Every row comes from one small tree of marks. Brackets hold a mark, then the marks that hang from it, in the order of their numbers. Every link used is in the known rows. Which tree was each row made from?
Known rows
[q_249 [q_946 [q_369 q_592 [q_722 [q_526 q_47]]]]]: [ 3.01  0.30  1.91  4.53 -3.02  0.95  0.66  0.94 -5.61  2.07 -1.60  1.61
 -3.20 -1.39 -2.44 -0.82  0.29  3.53  2.45  1.52  1.66  0.69 -0.70 -1.81
 -2.57  1.97  0.46]
[q_946 [q_369 [q_592 q_249] [q_722 q_526]]]: [ 1.79  3.07  2.65  4.66 -1.26  1.18  1.05  2.18  0.37  0.42  0.67  1.42
 -4.57  0.10 -1.17  0.93 -0.24 -0.17 -2.63  1.85  0.81  1.14  0.95 -3.01
  2.02 -2.00  0.08]
[q_872 q_984]: [-0.76  0.47 -2.57 -2.08  5.96  0.67 -0.49  1.03  4.88 -2.56 -0.59  1.03
 -0.79 -1.75  3.90  2.28  0.76 -0.56 -1.50  1.72 -1.85  0.64  2.13 -0.14
 -2.69 -0.50 -1.38]
[q_249 [q_946 [q_369 q_722]]]: [ 1.46 -1.00  1.77  1.30  0.74 -0.45 -0.37  1.99 -1.74 -2.24  0.21  1.76
 -0.73  1.51 -0.61  2.58  0.79  0.83  3.01  0.23  1.42  1.07  0.72 -1.91
 -4.63  0.45 -0.04]
[q_872 [q_984 q_47]]: [-0.47 -1.52 -1.79 -3.51  4.96  0.26 -1.06  0.75  3.69 -4.47 -1.51  0.35
 -1.50 -1.72  3.62  0.80  1.98 -1.36 -0.19  0.51 -2.67 -0.12  1.52 -0.93
 -2.11  1.39 -0.63]
[q_984 q_47 [q_872 [q_526 q_722]]]: [-0.61 -4.87  1.10 -6.48  3.83  0.17 -0.39 -0.19 -2.90 -3.26 -1.42 -1.40
  0.83  1.45 -1.71  0.05  2.19  0.19  2.30 -1.44  0.51  0.16  3.28 -0.35
  1.39  2.84  1.10]
[q_592 [q_249 [q_946 [q_369 q_722]]]]: [ 1.12  0.81  1.83  0.47 -0.41  0.00 -0.33  1.96 -0.38 -3.49  1.14  2.41
 -2.59  3.00  1.26  3.20  0.44  0.08  2.53  3.19  0.18  0.98  0.23 -1.96
 -1.24 -2.03 -0.70]
[q_369 [q_592 q_249]]: [-0.59  3.58 -0.70  0.44  3.17  2.41 -1.42 -0.26  5.34 -1.35  0.57  1.82
 -3.72 -0.59 -0.67  2.09  1.72 -0.97 -3.60  1.85 -1.29  0.94  3.38 -1.20
  2.10 -2.82 -0.52]
[q_47 [q_526 q_722] [q_984 q_872]]: [-1.23 -2.68  1.36 -4.45 -1.16 -0.84 -0.16  0.19  1.74 -1.37  0.98 -1.64
  4.26  1.38  3.33 -1.13 -2.10 -0.77  2.69 -3.20  0.48 -0.05  1.43  1.15
 -4.11 -0.07  0.60]
[q_946 [q_369 q_722]]: [ 0.99 -1.12  1.77  0.23  1.08 -0.78 -0.03  3.89  2.96 -1.68  1.06  0.03
 -2.38  0.93 -1.07  1.85  2.43  0.18 -0.52 -0.65  1.34  0.86  1.20 -1.91
 -3.29 -0.71  0.25]
[q_592 q_249]: [-0.89  1.58 -1.43 -2.56  3.38  1.46 -0.50  0.70  6.16 -3.92  0.43  1.41
 -2.55  0.67  0.56  2.33  1.49 -1.50 -3.02  1.89 -1.86  1.17  2.85 -0.12
  0.27 -3.78 -1.60]
[q_722 [q_369 q_946] [q_526 [q_47 q_984]]]: [ 0.41  1.03 -2.39  2.29 -2.67 -1.41  2.05 -0.86 -0.02  1.99 -0.57 -0.72
  2.52 -1.52  0.09 -3.21 -2.74 -1.42 -2.78 -2.48 -1.97 -0.64 -3.58  3.08
 -1.57  0.85 -0.96]
[q_526 [q_47 q_984] [q_722 [q_369 q_946]]]: [-0.85 -0.17 -1.10 -0.87 -4.28 -1.70 -0.33  0.42  0.32  1.97  0.97 -2.23
  1.04  1.63  1.60 -2.41  0.31 -0.28  0.52 -1.51 -1.01 -2.28 -5.46  2.99
  0.52  0.27  0.03]
[q_526 [q_47 [q_984 q_872]] q_722]: [-0.40 -1.97 -0.68 -5.50  0.47 -0.46 -0.81  1.69  2.37 -0.93 -0.64 -2.53
  0.02  2.90  0.91 -1.37  1.17  2.54  2.34 -1.19 -0.47 -1.06  0.29  2.06
 -1.73  0.17  1.41]
[q_872 [q_526 q_47 q_722]]: [-0.50 -3.70 -1.00 -6.50  0.18  0.48 -0.23  1.53 -0.10 -0.42 -1.43 -0.76
 -3.38  0.42 -1.42  0.14  4.52  1.76  1.11  2.26  0.32 -0.22 -0.06  1.56
  0.96 -0.23 -0.73]
[q_984 [q_47 q_526] q_872]: [-0.42 -4.92  0.79 -3.99  2.49  0.33 -0.36 -1.21  0.14 -3.83 -0.16 -0.93
  3.52 -2.34  0.62 -1.58 -0.68 -1.80  0.99 -2.98  0.00  0.90  5.10 -0.80
 -4.81  1.84  0.52]
[q_592 [q_249 [q_946 q_369]]]: [-0.64  0.09  1.10  1.39  2.29  0.15 -0.33  0.94  3.03 -4.40  1.31  2.55
 -1.59  2.90  2.29  3.20 -0.68  0.32  2.04  3.44 -1.23  1.31  2.39  0.20
 -2.09 -2.28 -1.17]
[q_722 [q_369 q_946] q_526]: [ 0.12  1.30 -1.09  4.13  1.57  0.07  2.22 -2.00 -1.39  1.16  0.02  0.43
  3.49 -2.65 -1.77 -0.43 -2.91 -2.20 -4.50 -2.30 -0.12  1.37 -0.75  1.14
 -0.66  0.49 -1.69]
[q_47 q_984]: [-0.92  0.37 -1.25 -2.02  2.59 -0.17 -0.48  1.46  7.24 -2.82 -0.34  0.66
  0.08  0.97  0.33  1.21  1.04 -1.43 -1.49 -3.06 -2.08  0.19  1.65  0.82
 -4.64 -1.12 -0.61]
[q_872 q_526 q_984]: [-0.66 -0.94 -2.64 -3.28  6.26  0.39  0.35  0.58  2.51 -2.08 -1.02  1.65
 -0.61 -2.00  3.20  2.68  0.97 -0.82 -1.17  2.21 -1.89  0.74  2.51  0.54
 -1.48  0.31 -1.42]
[q_249 [q_946 [q_369 q_592 q_722]]]: [ 1.65  0.70  2.45  4.08  0.48  0.49 -1.11  1.30 -2.32  0.17  0.23  2.13
 -2.00  0.22 -1.73  2.17  0.96  1.49  2.79 -0.18  1.99  0.73  1.14 -2.82
 -2.92  1.35  0.87]
[q_369 q_722 q_946]: [ 1.77  1.19 -0.41 -0.77  1.56  1.19 -0.52  1.25 -1.61  0.25  0.92  0.72
 -1.29 -1.14 -2.27  1.03  1.96 -2.09 -3.25 -2.24  0.77  0.89  0.44 -0.91
 -1.83  0.09 -0.61]
[q_526 q_47 [q_722 [q_369 [q_592 [q_249 q_946]]]]]: [-0.87  2.24 -0.55  0.72 -3.49  0.38 -1.45 -2.42 -2.65  0.79 -0.35  0.49
 -1.48  1.50  0.69  0.07  0.70  2.52  3.30  5.21 -0.06 -1.38 -3.40 -0.04
  5.55 -1.58 -0.34]
[q_249 [q_946 [q_369 q_592 [q_722 q_526]]]]: [ 2.44  1.56  3.11  6.11 -0.58  0.79  0.72  0.51 -4.88  0.93 -0.88  2.51
 -1.16 -1.06 -2.62  1.11 -1.30  1.59  1.53 -0.18  2.11  1.60  0.66 -3.05
 -3.32  1.75  0.38]
[q_984 [q_872 [q_526 q_722]]]: [-0.67 -3.28  0.15 -5.01  4.85  0.47  0.07  0.30 -1.71 -1.57 -0.51 -0.86
  1.63  1.33 -1.55  1.57  1.01  1.19  0.83 -0.16  1.33  0.91  3.70  0.35
  0.87  0.83  0.61]
[q_984 [q_47 [q_526 [q_722 [q_369 q_592]]]] q_872]: [-1.36 -2.99  2.17 -0.05 -2.13 -0.86 -0.90 -2.97 -3.36  0.62  0.38 -2.53
  5.01 -1.59  0.39 -2.58 -1.57 -1.02  2.86 -2.97  2.02 -0.97  0.31 -1.85
  1.61  2.82  1.84]

Write each row's tree
[ 0.76  3.85 -1.73  4.95 -2.28  1.45  1.11 -2.79 -2.10  3.45  0.55  0.50
 -1.35 -2.93 -0.83 -2.18 -2.04 -1.00 -4.79  2.08 -1.03 -0.09 -2.07  1.10
  4.90 -1.08 -0.91]
[q_722 [q_369 [q_592 q_249] q_946] [q_526 q_47]]
[ 0.18  5.05 -0.60  6.78 -0.05  1.32  1.32 -3.07 -1.31  2.43  1.02  1.43
  0.38 -2.61 -0.97 -0.17 -3.30 -2.85 -5.65  0.52 -0.89  0.81 -0.73  0.05
  4.37 -1.30 -1.19]
[q_722 [q_369 [q_592 q_249] q_946] q_526]
[-1.54 -0.12  0.29  0.37  1.32 -1.56 -0.07 -1.60 -0.77  2.13 -0.20 -1.43
  4.55  1.74 -0.57  0.13 -2.17  0.19  1.30 -3.32  0.72 -1.23 -0.05  0.18
  3.21  1.86  2.03]
[q_47 [q_984 [q_872 [q_526 [q_722 [q_369 q_592]]]]]]
[-0.36 -2.25 -2.27 -4.81  0.70 -0.35  0.17  1.66  4.81 -1.21 -1.43  0.30
 -1.90  0.22 -0.04 -0.48  2.03 -0.26 -0.32 -0.77 -2.63 -0.45  0.73  2.44
 -2.93  0.03 -0.31]
[q_872 [q_526 [q_47 q_984]]]
[-1.74 -2.54 -1.51 -3.95 -3.48 -2.62  0.49  0.54  2.03  0.88 -0.95 -1.88
  0.95  2.06  0.80 -1.14  1.31  0.39  1.99 -0.42 -0.98 -2.09 -4.17  2.35
  1.81  0.14 -0.07]
[q_872 [q_526 [q_47 q_984] [q_722 q_369]]]
[-1.26 -1.45 -1.25 -4.95  3.99  0.11  0.02  1.26  0.38 -1.34 -0.96  0.41
 -1.11 -0.09  3.76  2.47  1.76 -0.12  1.06  3.15 -0.79 -0.05  0.10  0.57
  1.19  0.19 -1.21]
[q_872 [q_526 q_722] q_984]
[-0.42  2.81 -0.75  1.68 -3.73  0.86 -1.13 -1.23 -1.81  3.33  1.77 -0.95
 -2.97  0.05  0.57 -1.43  1.02  0.05 -1.54  3.30 -0.01 -1.73 -3.95  1.01
  7.16 -1.66 -0.17]
[q_526 q_47 [q_722 [q_369 [q_592 q_249] q_946]]]
[-0.08 -4.52 -0.37 -4.95  6.19  0.58 -0.08 -0.81 -0.67 -4.10 -1.66 -0.22
  1.50 -0.50 -2.55  0.39  1.26 -0.84  0.07 -2.28 -0.70  0.97  5.60 -0.31
 -1.16  2.87  0.94]
[q_984 q_47 [q_872 q_526]]
[-1.26  3.87 -0.88  4.02  1.28  0.74 -0.99 -3.22  0.48 -0.94  0.22  2.62
  1.38 -0.03  0.23  2.24 -1.75 -0.52  0.04  2.27 -0.88  0.26  0.17 -1.23
  2.80 -1.67 -0.81]
[q_722 [q_369 [q_592 [q_249 q_946]]]]
[-1.86 -0.55  1.47  1.29 -2.75 -1.95 -0.37 -2.13  0.39  2.45  1.47 -2.18
  6.68  0.02  2.35 -1.83 -3.90 -0.81  2.30 -3.89  1.42 -1.17 -0.75 -0.08
 -0.51  0.82  1.70]
[q_47 [q_526 [q_722 [q_369 q_592]]] [q_984 q_872]]
[-1.73 -0.61  1.05  0.17 -5.94 -2.35  0.33 -0.98  0.09  1.98  2.49 -1.36
  5.40 -0.08  3.81 -1.82 -2.89 -3.96  0.80 -3.54 -0.14 -1.23 -4.67  2.24
 -1.63 -0.05 -0.93]
[q_47 [q_526 [q_722 [q_369 q_946]]] q_984]
[-1.52  2.66 -0.95 -0.61 -5.16 -0.76 -1.12 -0.11  4.36  1.39  0.40 -1.35
 -2.23  2.39  2.22 -1.35  0.73  0.60  0.75  2.07 -1.80 -2.61 -4.46  0.73
  5.64 -2.69  0.48]
[q_526 [q_47 q_984] [q_722 [q_369 [q_592 q_249]]]]
[ 1.03  2.09 -1.57  5.67 -1.11  0.87  1.16 -2.37 -3.04  4.68 -0.60 -0.07
  0.38 -4.66 -2.70 -2.58 -1.43 -0.14 -4.16 -0.86  0.25  0.13 -1.65  1.11
  1.04  1.42 -0.35]
[q_722 [q_369 q_592 q_946] [q_526 q_47]]
[-1.88  1.79  1.47  2.10 -4.79  0.00 -0.80 -3.92 -3.10  0.78  1.42  1.35
  2.57 -0.13  3.14  0.39 -2.62 -1.21  3.55  2.97  0.83 -0.32 -2.55 -0.85
  2.84 -1.82 -1.19]
[q_47 [q_526 [q_722 [q_369 [q_592 [q_249 q_946]]]]]]
[ 2.40 -0.37 -1.13 -2.52 -1.28  1.15  1.39  1.68 -1.43  0.00 -2.48 -0.01
 -3.01 -2.15 -3.25 -1.59  2.57  1.32 -2.10  0.22  0.63  0.92 -0.35 -1.02
 -2.08 -0.35 -0.74]
[q_369 [q_722 [q_526 q_47]]]
[-0.47 -2.07 -0.83 -1.10  1.05 -0.44 -0.20 -1.42 -3.41  3.32 -0.92 -2.30
  1.65 -0.28 -2.26 -1.04  0.54  3.18  1.58  0.87  1.91 -0.94  0.33  0.36
  4.67  1.99  1.84]
[q_984 [q_872 [q_526 q_47 [q_722 [q_369 q_592]]]]]
[-2.08 -2.17  0.90 -1.96 -2.30 -2.75  0.53 -1.16  1.27  0.02  1.30 -2.53
  7.58  1.29  3.48 -1.51 -3.82 -1.17  2.75 -3.72  0.72 -0.84 -1.09  0.86
 -1.95 -0.15  0.61]
[q_47 [q_526 [q_722 q_369]] [q_984 q_872]]
[ 1.82  1.67  2.29  2.21 -1.33  0.23  1.72  1.07 -3.11 -2.73 -0.09  2.61
 -1.95  1.92  0.73  1.89 -1.96  0.45  1.52  3.00  0.24  1.77  0.13 -1.91
 -1.04 -1.69 -1.25]
[q_592 [q_249 [q_946 [q_369 [q_722 q_526]]]]]
[ 0.74  0.23 -2.21  2.30 -0.77 -0.03  2.00 -1.58 -2.05  2.11 -0.65 -0.51
  1.93 -3.42 -1.75 -2.45 -1.42 -0.45 -3.63 -0.48 -0.32  0.36 -1.81  2.16
 -0.40  0.69 -1.43]
[q_722 [q_369 q_946] [q_526 q_47]]
[ 2.33  1.98  1.70  2.88 -3.59  1.25  1.08  2.49 -0.11  1.39  0.04  0.48
 -6.53 -0.65 -1.07 -0.94  1.26  1.76 -1.58  3.71  0.54  0.39 -0.33 -1.94
  2.43 -2.01  0.39]
[q_946 [q_369 [q_592 q_249] [q_722 [q_526 q_47]]]]
[ 0.35 -3.85 -2.10 -5.34  5.17  0.80  0.35  0.15  0.09 -1.02 -1.42 -0.57
  0.18 -1.00 -1.99 -0.14  1.43  2.01 -0.44  0.35 -0.25  0.91  4.86  1.53
 -1.51  1.20  0.40]
[q_984 [q_872 [q_526 q_47]]]
[ 2.32  0.92  1.57  3.31 -4.20 -0.40  0.97  3.40  1.31  2.53 -1.01 -0.28
 -3.82 -0.37 -1.20 -2.18  0.62  1.67 -0.26 -1.40  0.26 -0.54 -1.72 -0.83
 -2.85  0.72  1.24]
[q_946 [q_369 q_592 [q_722 [q_526 [q_47 q_984]]]]]
[-1.22  0.85 -0.81  0.36 -3.95 -1.39 -1.10  0.21  2.90  2.79 -0.48 -2.04
 -0.68  1.10  0.24 -1.76  1.56  1.64  1.15 -1.21 -0.53 -2.49 -4.28  0.77
  1.95 -0.21  1.09]
[q_526 [q_47 q_984] [q_722 [q_369 q_592]]]
[-1.58  3.22  0.47  2.37 -1.41  0.46 -1.35 -2.93 -2.08 -0.15  0.33  1.44
  0.20  2.03  0.86  2.01 -0.64  0.54  2.36  3.22  0.25 -0.46 -2.28 -1.15
  5.13 -1.70 -0.68]
[q_526 [q_722 [q_369 [q_592 [q_249 q_946]]]]]
[ 2.45 -1.76  1.23 -0.08 -1.47 -1.39  2.02  3.38 -0.21 -0.11 -0.82 -1.75
 -0.20  1.38 -0.29 -2.31 -1.80  2.58  1.14 -2.10  0.42  0.04  0.40  0.11
 -4.05  1.09  1.62]
[q_946 [q_369 [q_722 [q_526 [q_47 [q_984 q_872]]]]]]
[ 2.61  0.08  1.52  3.58 -2.50  0.74  1.03  2.82 -1.21  2.58 -0.93 -0.16
 -4.66 -1.79 -2.91 -1.38  2.03  2.36 -0.99  0.85  1.72  0.49 -0.04 -1.88
 -1.46  0.76  0.85]
[q_946 [q_369 q_592 [q_722 [q_526 q_47]]]]
[-0.25  3.63 -0.33  1.49  2.52  2.59 -1.67 -1.91  0.75 -1.96 -0.14  3.52
 -2.20  0.17 -0.21  2.68  0.13 -0.28 -0.06  2.71 -1.28  1.09  2.60 -1.11
  0.54 -1.72 -0.92]
[q_369 [q_592 [q_249 q_946]]]
[-0.70 -1.23 -0.96 -5.29 -2.16 -0.27 -1.01  2.44  4.23 -1.03 -1.02 -1.54
 -2.78  2.51  1.15 -1.11  3.33  1.12  1.70 -0.34 -1.21 -1.34 -2.10  2.03
 -1.94 -1.08  0.03]
[q_526 [q_47 q_984] q_722]
[-0.58  4.50 -1.14  4.95  1.24  0.99 -0.68 -2.32  1.37  1.71  2.42  1.31
 -0.02 -1.36 -0.08  0.95 -1.17 -2.99 -4.61  0.75 -0.87  0.04 -0.21 -0.04
  4.39 -1.74 -0.78]
[q_722 [q_369 [q_592 q_249] q_946]]
[-0.05  0.23  1.82  5.34  2.89  0.66 -1.20  0.30  0.73 -0.78  0.07  2.29
 -1.08  0.17 -0.72  2.58 -0.16  1.66  2.00  0.40  0.63  1.12  3.03 -0.80
 -3.98  0.97  0.46]
[q_249 [q_946 [q_369 q_592]]]
[-0.75 -4.17  1.83 -1.30 -2.07 -1.41 -0.12 -2.83 -6.35  0.08  1.79 -2.84
  6.38 -1.04  1.62 -2.95 -2.70 -3.04  1.89 -3.25  1.52 -0.60 -0.80  0.62
  0.11  3.11  0.78]
[q_984 [q_47 [q_526 [q_722 [q_369 q_946]]]] q_872]
[ 1.31  0.65  2.12  3.54  0.97  0.31 -0.74  3.09  2.16  0.76  1.16  0.49
 -3.33 -0.18 -2.24  1.72  2.49  0.59 -0.87 -0.86  1.90  0.48  1.44 -3.01
 -1.72  0.09  1.35]
[q_946 [q_369 q_592 q_722]]
[-0.53 -1.96 -1.20 -3.57  5.53 -0.47  0.48  0.27  2.89 -2.22 -0.63  0.34
  3.00  1.32 -0.35  1.21 -1.35 -0.75 -0.45 -3.36 -1.41  0.61  4.58  1.32
 -2.97  0.86  0.63]
[q_47 [q_984 [q_872 q_526]]]
[-0.97  0.13 -0.28  0.73 -0.26 -0.84 -0.22 -0.71 -1.10  1.15  1.55 -1.09
  2.00  0.56 -0.30  0.45  0.15 -1.38 -1.62 -0.99  0.99 -0.37 -2.50  1.09
  1.70  0.02 -0.73]
[q_526 [q_722 [q_369 q_946]]]
[ 2.61  5.38  0.73  3.48 -0.98  2.99  0.70 -0.60 -4.07  2.27  0.74  2.20
 -3.41 -2.04 -2.22  0.27 -0.60 -2.66 -5.21  0.63  0.21  1.16 -0.10 -2.05
  3.04 -1.25 -0.78]
[q_369 [q_592 q_249] [q_722 q_526] q_946]
[-1.04 -1.93 -1.33 -3.33 -1.24 -2.43 -0.07  0.44  1.93  0.07 -0.24 -3.48
  3.39  2.75  1.27 -1.91 -0.59  2.05  2.42 -1.66 -0.08 -1.81 -2.17  1.79
  0.63  0.38  1.43]
[q_526 [q_47 [q_984 q_872]] [q_722 q_369]]
[-0.10 -2.97 -0.98 -2.48  0.53 -0.86  0.70 -1.15 -6.25  2.55  0.46 -2.38
  3.14  0.38 -0.88 -1.67 -0.57  1.15  0.66  0.68  1.43 -0.79 -1.02  2.65
  3.34  2.31  0.78]
[q_984 [q_872 [q_526 q_47 [q_722 [q_369 q_946]]]]]
